Every row comes from one small tree of marks. Brackets hold a mark, then the marks that hang from it, in the order of their numbers. Every link used is in the known rows. Which tree was each row made from?
In the rows, zero is written as 128.
Known rows
[k325 [k799 k21] [k878 k275]]: [ 79 152 151 150 127 109 130 130  71 162 112 128  97 109  80 137 127 140
 125 117 177 181 160]
[k878 [k275 k875] [k325 [k799 k811]]]: [ 98 133 135 116 115  98 141  89 151 158 152  88  69 132 105 157  98 170
 113 101 133 144  92]
[k811 [k799 k234]]: [174 144 171 140 153 165 142 116 152 139 123 149 110 134  89 108 164 128
 148 128 135 117 136]
[k878 [k275 k875] k325]: [113 125 116 152 142 152 181  91 167 134 139  72  32 131  90 179 124 168
 123 131  95 147 120]
[k875 [k275 [k878 [k325 [k799 k21 k626 k811]]]]]: [ 87 121  92 134 122 105 103 110 103 117  86 103 114 144 139 192 104 167
 115 111 126 137 105]
[k626 k619 k799]: [157 136 113 139 168 164 127 112 134  96 169 114 121 115 161  79 123  74
 166 138 106  95 137]
[k325 k799]: [115 158 169 144 154 134 123  96  86 138 113 119  86 140 105 122 127 128
 157 116 183 145 140]
[k234 [k799 k21 k626 k811]]: [143 120 113 122 117  94  82 160 154 125 129 156 121  95 176 121 173 149
 135 154 133 112  84]
[k878 k275 [k325 [k799 k21 k234 [k626 k619]]]]: [133 102 109 127  98  71 164 142 119 125 161 137 168 131 164 116 132 165
  88 181 100 107 106]
[k799 k21 k234 k811]: [160 130 129 147 105 152 112 175 149 120 101 180 161  93 144 125 172  98
 134 136 105 135 154]
[k626 k619 [k799 k21 k234 k811]]: [178 121  91 129 115 143 107 170 167  98 173 175 210  89 202  70 146  58
 141 143  68  90 135]
[k626 k619 [k799 k21 k811]]: [161 132  90 130 136 136  97 139 145  98 177 147 158  79 199  83 143  69
 153 129  84  90 116]
[k549 k619]: [169 128 127 133 175 194 130  92 121 135 124 107  92 101 119 137 169  79
 156 128 173 152 120]
[k21 [k799 k234 [k626 k619] k811]]: [200 110 129  77  83 122 116 188 124 107 131 153 195 106 168  74 149 100
 126 173 108  79 107]
[k21 [k799 k234 k811]]: [188 153 168 118  85 152 120 162 137 129 103 153 138 111 110  99 156 109
 140 142 141 124 122]
[k811 [k799 k21 k234 [k626 k619]]]: [180 100 108 111 143 126 137 151 135 118 161 165 177 113 171 100 181 128
 127 163  85  77 117]
[k275 k875 [k878 [k325 k799]]]: [ 68 147 133 144 170 167 143  57 129 123 127  87  72 186  95 184  88 141
 129  59 140 150 136]
[k875 [k275 [k878 [k325 [k799 k811]]]]]: [ 97 144 125 150 134 142 119  76 117 123  69  78  82 153  87 175  72 133
 125  82 155 149 123]
[k878 k275]: [142 140 153 156 136 148 155 119 135 134 109 107  56 112  90 137 144 137
 148 144 146 136 136]
[k275 k875 [k878 [k325 [k799 k234 [k626 k619]]]]]: [ 98  92  96 104 148 144 152 113 144 101 154 113 177 192 151 146  84 122
 104 106  93 104 141]
[k875 [k275 [k878 [k325 [k799 k21]]]]]: [ 78 147 100 186 149 150 142  70  93 121  78  80  65 154 100 202  95 153
 127  98 137 164 135]
[k275 k875 [k878 [k325 [k799 k626 k811]]]]: [ 77 121 126  96 140 121 106  94 139 118 138 109 120 177 134 175  95 153
 117  75 128 121 107]
[k811 [k799 k21 k234 k626]]: [163 120 137 125 139 127 129 151 139 130 141 170 143 125 143 126 197 162
 136 156 108 104 119]

Write each row's tree
[170 144 139 131 120 154 101 160 179 114 146 166 165 119 146  81 141  83
 158 133 108 113 142]	[k626 [k799 k234 k811]]
[ 91 148 154 128 103  92 101 147  87 163 110 147 123  87  93 127 124 128
 117 104 173 170 146]	[k325 [k799 k21 k811] [k878 k275]]
[172  90  88 104 103 121 111 201 138  98 131 178 219  87 200 101 167  91
 123 169  73  90 139]	[k799 k21 k234 [k626 k619] k811]
[157 105 106 117 153 119 124 134 138 108 141 112 122 117 166  91 137 120
 140 171 133  89  99]	[k234 [k799 [k626 k619]]]
[ 82 127 111 145 152 129 135  82  94 114  82  70  77 180 101 187  86 170
 127 121 146 141 125]	[k875 [k275 [k878 [k325 [k799 k626]]]]]
[182  90 111  92 112 128 116 193 147  99 123 162 210 106 174  85 145  84
 128 166  96  84 142]	[k799 k234 [k626 k619] k811]
[130 155 168 157 129 136 147  99 118 129 110 133 118 163  97 123 124 141
 119 133 145 151 141]	[k878 [k325 [k799 k234]]]
[ 80 136 110 154 132 105 166  81 130 155 163  89  50 134 117 181 123 190
 113 115 116 160 105]	[k878 [k275 k875] [k325 [k799 k21]]]
[ 74 102 126  92 121 103 145 173 118 167 137 126 155 152  92 138 106 155
 117 136 139 167 170]	[k325 [k799 k234 k626] [k878 [k275 k875]]]
[173 126 112 138 147 168 138 146 157  98 167 141 173 125 162  65 126  61
 155 153  91  94 156]	[k626 k619 [k799 k234]]
[ 68 121 116 134 120 123 151 164 117 174 138 135 142 125  92 151 117 136
 115 113 128 188 180]	[k325 [k799 k21 k234] [k878 [k275 k875]]]
[187 102 132  99 151 135 140 141 141 119 153 145 169 128 144  84 161 122
 134 161 104  71 122]	[k811 [k799 k234 [k626 k619]]]
[185 120 130  78 105 117 107 153 103 107 135 126 144  98 165  87 144 112
 135 161 127  79  87]	[k21 [k799 [k626 k619] k811]]
[ 61 135 136 122 148 127 145 119 101 173 132  88  81 133  65 150  92 140
 131  96 162 182 164]	[k325 k799 [k878 [k275 k875]]]
[ 86 148 124 172 158 158 144  58 101 121  69  64  56 171  76 186  73 143
 133  94 158 159 136]	[k875 [k275 [k878 [k325 k799]]]]
[128 127 158 117 129 111 122 153 102 132 117 153 160 160 134 110 142 143
 141 156 158 131 146]	[k325 [k799 k234 k626]]
[ 71 131 138  98 123 108 116 136 119 176 129 104 108 113  77 139  91 127
 126  85 162 173 150]	[k325 [k799 k811] [k878 [k275 k875]]]
[121 150 172 140 113 149 116 106 145 116  94 151 153 169  98 133 100 109
 110  80 152 133 138]	[k275 [k878 [k325 [k799 k234 k811]]]]
[158  99  86 107 122  93  92 164 149 108 150 147 159  82 205  95 155 115
 129 162 114  84  82]	[k234 [k799 k21 [k626 k619] k811]]
[ 87 136 134 140 140 116 169  72 136 157 152  72  42 152  92 166 101 184
 119 114 135 155 107]	[k878 [k275 k875] [k325 k799]]
[147 106 106 104  95  79 114 155 116 110 148 166 212 121 190 104 135 130
  93 157  93  98 108]	[k878 [k325 [k799 k21 k234 [k626 k619] k811]]]
[114 139 175 116  90 106 115 169 117 165  98 154 165 114  66  97 107 111
 115 117 175 165 167]	[k325 [k799 k234 k811] [k878 k275]]
[ 98 160 151 153 125 134 101  83 116 115 107 141 114 143 123 160 118 127
 115  67 148 138 112]	[k275 [k878 [k325 [k799 k21 k811]]]]
[131 142 150 147  75  84 138 131 144 147 128 156 136 115 121 129 135 160
  96 135 128 143 107]	[k878 k275 [k325 [k799 k21 k234 k811]]]
